Each row comes from the steps of one walk. Every step used is in the known rows, and no mark comes twice. Write the walk behind each row, first mark first.
Known rows
F, J, S, M: [ 1.590 -0.875 -0.212 -0.563 -0.772 -0.527 -0.170  0.417  1.423  0.168
  0.406 -1.252 -0.333 -3.018  0.088  1.884  0.564  0.413  0.154  1.297
 -0.897 -0.492 -0.079  1.293 -3.379 -0.404  0.727  1.582]
F, S, J: [-0.558 -1.045  0.038 -1.966 -0.332  0.613 -1.014  1.285  0.830 -0.481
  1.432 -0.269 -1.734 -1.285 -3.477  1.352  0.935  1.169 -1.181  0.365
  1.825 -0.260  0.695 -1.572 -1.254 -0.814  0.914 -1.443]
P, D, F, J, S: [ 0.512  0.567 -0.703 -1.169  0.268  0.319 -1.077 -0.202  1.152  2.071
  0.398 -0.287  0.807 -3.673  3.042  0.197  1.000 -0.908  1.915 -1.398
  0.143  0.189  1.503  0.149 -0.941  0.270 -0.823  1.150]
J, M: [ 0.138  0.174 -0.581 -1.605 -0.072 -0.409 -0.309 -0.777 -0.372 -0.196
  1.031 -1.135 -0.550 -2.132 -0.824 -0.080 -0.596  0.529  0.552  1.114
 -0.065  0.338  0.190  1.355 -0.785  0.604 -0.783 -0.934]
Y, F: [ 0.402  0.560  0.870 -0.553  0.605 -0.544 -0.973 -0.799 -1.502 -0.732
 -0.992 -0.041  2.325  4.659  0.758 -1.768 -0.664 -0.779 -0.280 -1.714
 -1.513 -0.930 -0.790 -0.770 -0.180 -0.046  0.455  0.892]
J, M, S: [-1.333 -0.270 -0.208 -1.214 -0.717 -0.455  2.281 -0.122  0.440 -0.611
  0.896 -1.354 -0.579 -2.536 -1.666  0.826 -0.823 -0.042  0.662  0.921
  1.094  0.515  0.251  2.390 -0.410 -0.225 -1.583  0.792]
J, S, M, F: [ 1.929 -0.952 -0.207  2.505  0.680  0.310  2.051 -0.471 -0.196  0.962
  1.468  0.628  1.423 -1.887 -0.484  1.470 -0.551  0.869  0.950 -0.003
 -0.845  1.439  0.207  1.084  0.287 -0.962  2.259  0.105]
P, D, J, M: [ 1.596  1.262 -0.968 -0.902 -0.470  0.420  0.133 -0.376  0.557  2.270
  1.168 -1.634 -2.028 -2.025  0.717 -0.002  0.001  0.725  1.519  0.682
 -0.448  0.092  0.933  0.440  1.144  0.576 -1.821  1.115]
S, J, F, M, U: [-0.870 -1.259 -0.051 -1.371 -1.367 -2.083 -3.031  1.984 -0.011  0.402
  0.204  1.266 -0.541  0.782 -1.178 -2.154  1.435  0.844 -2.018  1.716
  0.100  1.460  0.463  1.718 -0.604  0.831  1.298 -0.607]
S, M, F, J, A: [ 0.497 -0.088 -0.354  3.509 -1.612 -1.383  2.175  1.012  1.704  0.341
  1.692  0.968 -0.622 -4.250  2.151  0.964  0.607  0.850  0.597 -0.450
 -2.242 -0.046 -2.096  2.430  0.467 -0.951  2.813  1.207]
P, D: [-0.115  1.282 -0.201 -0.733  1.643 -0.347 -0.016 -0.354 -0.676  1.760
  0.613 -1.038  1.199  0.486  1.683  1.617 -1.277  0.390  1.156  0.920
  0.046 -0.992  1.094 -1.956  1.915  0.579 -0.697 -1.780]
Y, D: [ 1.795  0.774  1.111 -0.583  1.380  1.128  0.180 -0.228 -1.016  1.246
  0.374 -0.396  0.751  3.614  0.556 -1.312 -1.140 -1.911  1.458 -0.333
  0.810 -1.405 -0.857 -1.282  0.719 -0.029 -0.755 -0.466]
J, F, M: [ 0.153  0.249  0.683  0.429 -0.419 -2.113 -3.793  0.394 -1.038 -0.610
 -0.531  0.489  0.249  3.003 -0.393 -2.203  0.152 -0.716 -1.793  0.476
 -0.161  0.565 -0.343  0.239 -2.115  0.820 -1.222 -1.683]
J, F, S: [ 0.295 -0.643 -0.258  0.565 -0.010 -0.922 -2.657  0.358 -0.671 -1.663
  0.144  0.274  0.207  2.297 -2.998 -0.569  1.114 -1.756 -1.177 -0.479
  1.899  0.442 -0.409 -1.056 -1.832  0.708 -0.731 -1.758]
P, D, F: [-0.625  1.501 -0.690  0.471  1.361  0.422 -0.124 -0.319 -0.266  1.681
  0.334  0.165  1.652 -1.028  3.659 -0.985 -0.613  0.270  1.994 -1.353
 -1.030 -0.547  1.518 -1.185  2.657  0.203 -0.993 -0.682]
J, S: [ 0.968 -0.534 -0.371 -1.042  1.152  0.413 -1.211 -0.820 -0.553  0.133
  0.176 -0.728  1.701 -0.454 -2.935  0.999 -0.139  0.550  0.630  0.259
  1.217  0.390  1.042 -0.351 -1.709  0.202  0.528 -1.185]
D, Y, F, S, J: [-0.866 -0.648  1.166 -3.474 -1.415  1.508 -0.470 -0.714 -0.805  0.740
 -0.475  0.354 -1.593  3.779 -2.075 -1.034  0.269 -1.207 -0.716 -1.765
 -0.052 -0.621 -0.394 -1.465 -0.007 -0.735 -0.168  1.855]
U, M: [-0.037  0.976 -0.480  0.416  2.080  0.676 -0.065 -2.440 -1.430 -2.741
 -2.030 -0.264  0.885 -0.413  0.054  1.738 -0.450  1.614 -0.855  1.118
  0.101 -0.281 -0.372 -0.475  0.009  1.726 -0.735 -2.740]
P, D, Y, F, M, U: [-1.258  1.072  2.152 -2.232 -0.374  0.112 -0.719 -2.387 -1.106  4.116
 -2.612  0.529  0.078  6.307  3.866  0.301 -0.799 -3.141  0.250  0.519
 -2.437 -0.740  0.393 -2.515  1.971  0.538 -1.577  1.945]
F, S: [-0.317 -0.173  0.397 -0.057  0.296  0.559 -1.034 -0.048  0.426 -1.158
 -0.441 -0.627 -0.467  1.692 -2.328  1.892  0.278 -0.882 -0.818 -0.034
  1.027 -1.069  0.111 -3.123 -1.774 -0.528 -0.505 -1.713]
U, M, F, S, J: [ 0.334 -0.500 -0.136  1.189  0.723  1.254  1.294 -1.230 -0.321 -2.613
  0.040  1.579 -1.259 -2.805 -1.384  2.814  1.504  1.050 -1.620 -0.544
  1.763  1.868 -0.497  0.018 -0.173  0.317  1.268 -2.331]
D, F, M, U: [-1.990  0.430  0.372  1.742 -0.642 -0.083 -1.573 -0.105  0.942  0.486
 -3.093  1.544  0.613  1.913  3.141 -2.088  0.462 -0.920 -0.640 -0.733
 -3.052 -0.198  0.709 -1.003 -0.330 -0.463 -0.308  0.436]
D, P: [-0.977  1.228  0.254  1.441  1.155  0.577  0.058 -0.398  0.002 -0.239
 -3.264 -0.632  1.580  2.824  1.139 -0.788 -2.767  1.084 -0.134  0.694
 -0.002 -1.092  0.075 -2.354  0.919 -0.365  1.234  0.913]
J, F, S, M, U: [ 0.115 -1.368 -0.411  2.057 -0.406 -1.108 -0.975  0.412  0.165 -0.719
 -0.417  0.788  0.427  2.405 -1.081  0.292  1.203 -1.624 -1.066  1.610
 -0.357  0.521 -0.580 -0.722 -0.318  0.593  0.604 -0.277]

Write each row's walk
[ 0.133 -0.326  0.444  1.524  0.018  0.550  0.482 -0.128  0.731 -0.518
  0.380 -0.509 -0.903  0.166 -1.004  2.417 -0.181 -0.127 -0.616  1.407
 -0.751 -1.309  0.069 -2.531 -0.886 -1.176  0.067 -0.781]
F, S, M
[ 1.062 -0.760 -0.285 -1.907 -0.578 -0.467 -1.587  0.488  1.133 -0.379
 -0.427 -1.346  0.072 -1.491 -1.312  1.300  1.011 -0.408 -0.066 -0.004
  0.694 -0.244  0.001  0.689 -4.249  0.180  0.293  0.803]
F, J, S
[ 0.796 -1.405 -0.446 -0.252 -0.886 -0.696  0.152  0.334  1.929  0.638
 -1.043 -0.631  0.265 -1.643  0.684  2.246  1.171 -0.324  0.012  2.151
 -1.643 -0.170 -0.080  1.072 -2.632 -0.119  1.524  2.429]
F, J, S, M, U
[-1.998 -0.030 -0.381 -0.834  0.426  0.379  1.889 -0.960  0.278 -1.997
  0.921  0.436 -0.797 -6.338 -3.280  2.305  0.930  3.010 -0.283  1.500
  2.927  0.788 -0.006  2.856  1.145  1.066  0.794 -1.006]
U, M, S, J, A
[-0.224  0.029  0.956 -5.377 -1.083  1.210 -0.355 -1.832 -0.756  3.843
  2.175 -0.191 -2.571 -0.559  0.105  0.486  0.346 -1.812  0.959  0.061
  0.982  0.652  1.117 -0.452  0.939  0.188 -1.418  1.745]
P, D, Y, F, S, J, M
[-1.262 -0.225  1.060  0.664 -1.009 -2.282 -1.323  0.986 -0.289 -1.025
 -0.597  0.282  0.002  2.629 -1.123 -1.309 -0.152 -1.196 -1.755  0.290
  0.772  0.642 -0.246  1.232 -1.796  0.130 -2.005 -0.106]
J, F, M, S
[ 0.216 -0.455  0.453  2.526 -0.181  0.313  1.229  0.355  0.319 -1.022
 -0.003  1.007  0.103  1.648 -0.995  1.539  0.274 -1.540 -0.719 -2.292
  0.494  0.559 -0.690 -1.821 -0.312 -1.139  1.048 -1.270]
M, F, S
[-1.197 -0.654 -0.760 -0.618  0.544 -0.346  1.242 -0.152 -0.905 -3.328
 -0.060  0.419 -0.249 -3.083 -2.265  0.562  0.659  2.189 -1.289  1.104
  2.759  1.620 -0.173  3.164  0.554  1.591 -0.389 -0.922]
U, M, S, J, F
[-1.811 -1.426 -0.618 -1.072 -0.933 -1.463  1.062  3.006  0.054 -1.468
  1.598 -0.001  0.065 -1.216 -3.155 -1.317  0.020  1.651 -0.500 -0.102
  2.244  0.972  0.157  3.022  0.869 -0.121  0.361  0.597]
M, S, J, F
[ 1.727  1.106 -1.140  0.732 -0.027 -0.604 -1.198  0.950 -0.322  1.162
  0.399 -0.534 -0.268  1.601  0.450 -1.718  0.261  0.433  0.762 -0.641
  0.051  0.162  0.327  0.016  1.792  1.208 -1.324  0.585]
P, D, J, F
[ 0.078 -1.033 -1.266 -1.486 -0.312 -1.444 -1.936  2.253 -0.831 -0.791
  2.030  0.368  0.261 -1.039 -2.513 -2.637  0.596  2.362 -0.658  0.175
  1.244  1.101  0.072  2.216  0.618  0.917  1.454 -1.274]
S, J, F
[ 0.517  0.727 -0.287  2.824  1.706  0.584  1.826 -2.101 -1.449 -2.746
 -1.619  1.082  1.149 -0.457  1.158  1.746 -0.277  0.974 -0.766 -0.838
 -0.215  1.182 -1.199  0.363  1.098  0.956  0.672 -2.486]
U, M, F
[-0.321  0.837 -0.025  1.559  0.752  1.193  0.645 -0.614  0.813  1.999
  1.185  0.394 -0.047 -2.320  3.390  0.931  0.159 -0.723  1.499 -0.313
 -1.113 -0.661  1.528 -2.408  1.883 -0.793 -1.047 -0.166]
P, D, F, S, M
[ 1.128  1.555 -0.611  0.471  0.331  0.482  0.263  0.563  0.436  1.670
 -0.144 -1.305 -0.634  1.024  1.150  0.054 -0.420  1.195  1.112 -0.414
 -0.855 -1.054  0.655 -1.507  1.966  0.252 -1.110  0.679]
P, D, J
[-0.661  0.558  0.894 -1.734 -0.587  0.809 -0.038 -1.561 -1.942  0.512
 -2.351 -0.105  0.630  5.923  0.572 -2.059 -1.411 -1.331  0.284 -2.172
 -2.021 -1.313 -1.156 -1.105  1.350 -0.075 -0.789  1.834]
D, Y, F
[-1.531  0.528  0.027  0.842  1.460  0.740  2.668 -1.677 -0.604 -3.290
 -2.174 -0.575  0.593 -0.728 -0.753  2.698 -0.783  0.936 -0.768  1.214
  1.263 -0.213 -0.276  0.434  0.202  0.934 -1.435 -1.028]
U, M, S
[ 0.605 -0.056 -0.147  4.096  0.080 -0.442  3.328  0.494 -0.186 -0.077
  0.746  0.786  0.996 -0.237  2.220  0.439 -1.418  1.324  0.367 -0.420
 -2.829  0.062 -1.092  0.490  2.419 -1.362  2.053 -0.143]
S, M, F
[ 1.134  0.467  1.045  0.508  0.711  2.675 -0.470 -0.350  0.134  0.904
  0.221  0.992 -0.185  2.134  0.951 -2.408  0.555 -3.679  1.600 -2.833
  1.205 -0.950 -0.224 -2.165 -0.238 -0.922 -1.506  0.368]
Y, D, F, S
[-0.630 -0.437 -0.448  2.306  0.285 -0.548  1.879  0.190  0.486  0.516
 -1.250  0.014  1.304  1.531  1.836  1.159 -0.857  1.015  0.181  2.677
 -3.479 -1.080 -0.239 -0.592  2.185 -0.127  1.683  0.463]
S, M, U
[-2.175 -0.975 -0.116 -1.557 -0.659 -0.363  2.596  2.472  0.810 -0.808
  1.193 -0.701 -0.462 -1.960 -2.544  0.573 -0.746  2.370 -0.213  0.318
  1.375 -0.307  0.565  1.578  1.139 -1.008  0.661  0.688]
M, S, J
[-0.351  0.165 -1.282 -0.648 -1.758 -0.206 -0.786  0.476  1.621 -0.701
 -0.202 -0.270 -1.020 -4.315  2.884 -2.499  1.155 -0.447  0.742 -2.015
 -1.646  0.107 -0.276  2.662 -2.121 -0.162 -0.992  1.847]
D, F, J, M
[ 1.315  1.484  1.570  0.466  1.735  1.916  0.502 -0.773 -0.590  1.705
 -1.760 -0.232  0.990  4.994  2.063 -2.191 -2.620 -1.825  1.296  0.296
  1.417 -1.301 -0.651 -2.396  1.404 -0.317  0.258  1.797]
Y, D, P
[-0.242 -0.703  0.086 -1.614 -1.134 -1.867 -3.508  1.972 -0.495 -0.081
  1.540  0.735 -1.224 -0.360 -1.732 -2.615  0.789  1.743 -1.979  0.819
  0.688  1.230  0.395  1.852 -1.335  0.340  0.411 -1.401]
S, J, F, M
[ 1.377 -0.417  0.500 -2.330 -0.438  2.559 -0.490  0.027  0.631  2.000
  2.970  0.905 -2.421 -2.893 -0.126 -2.990  1.626 -2.468  1.792 -1.629
  2.269  0.789  0.424  0.875 -0.581 -0.963 -0.925  1.034]
Y, D, F, S, J, M
[ 0.897 -0.327 -0.144  3.470 -1.245 -1.066  2.854  1.371  1.233 -0.446
  0.342  0.283 -0.454 -1.308  3.546  0.961 -0.434  0.567 -0.156 -0.599
 -3.256 -0.319 -1.779  1.386  0.163 -1.333  1.942  1.454]
S, M, F, J
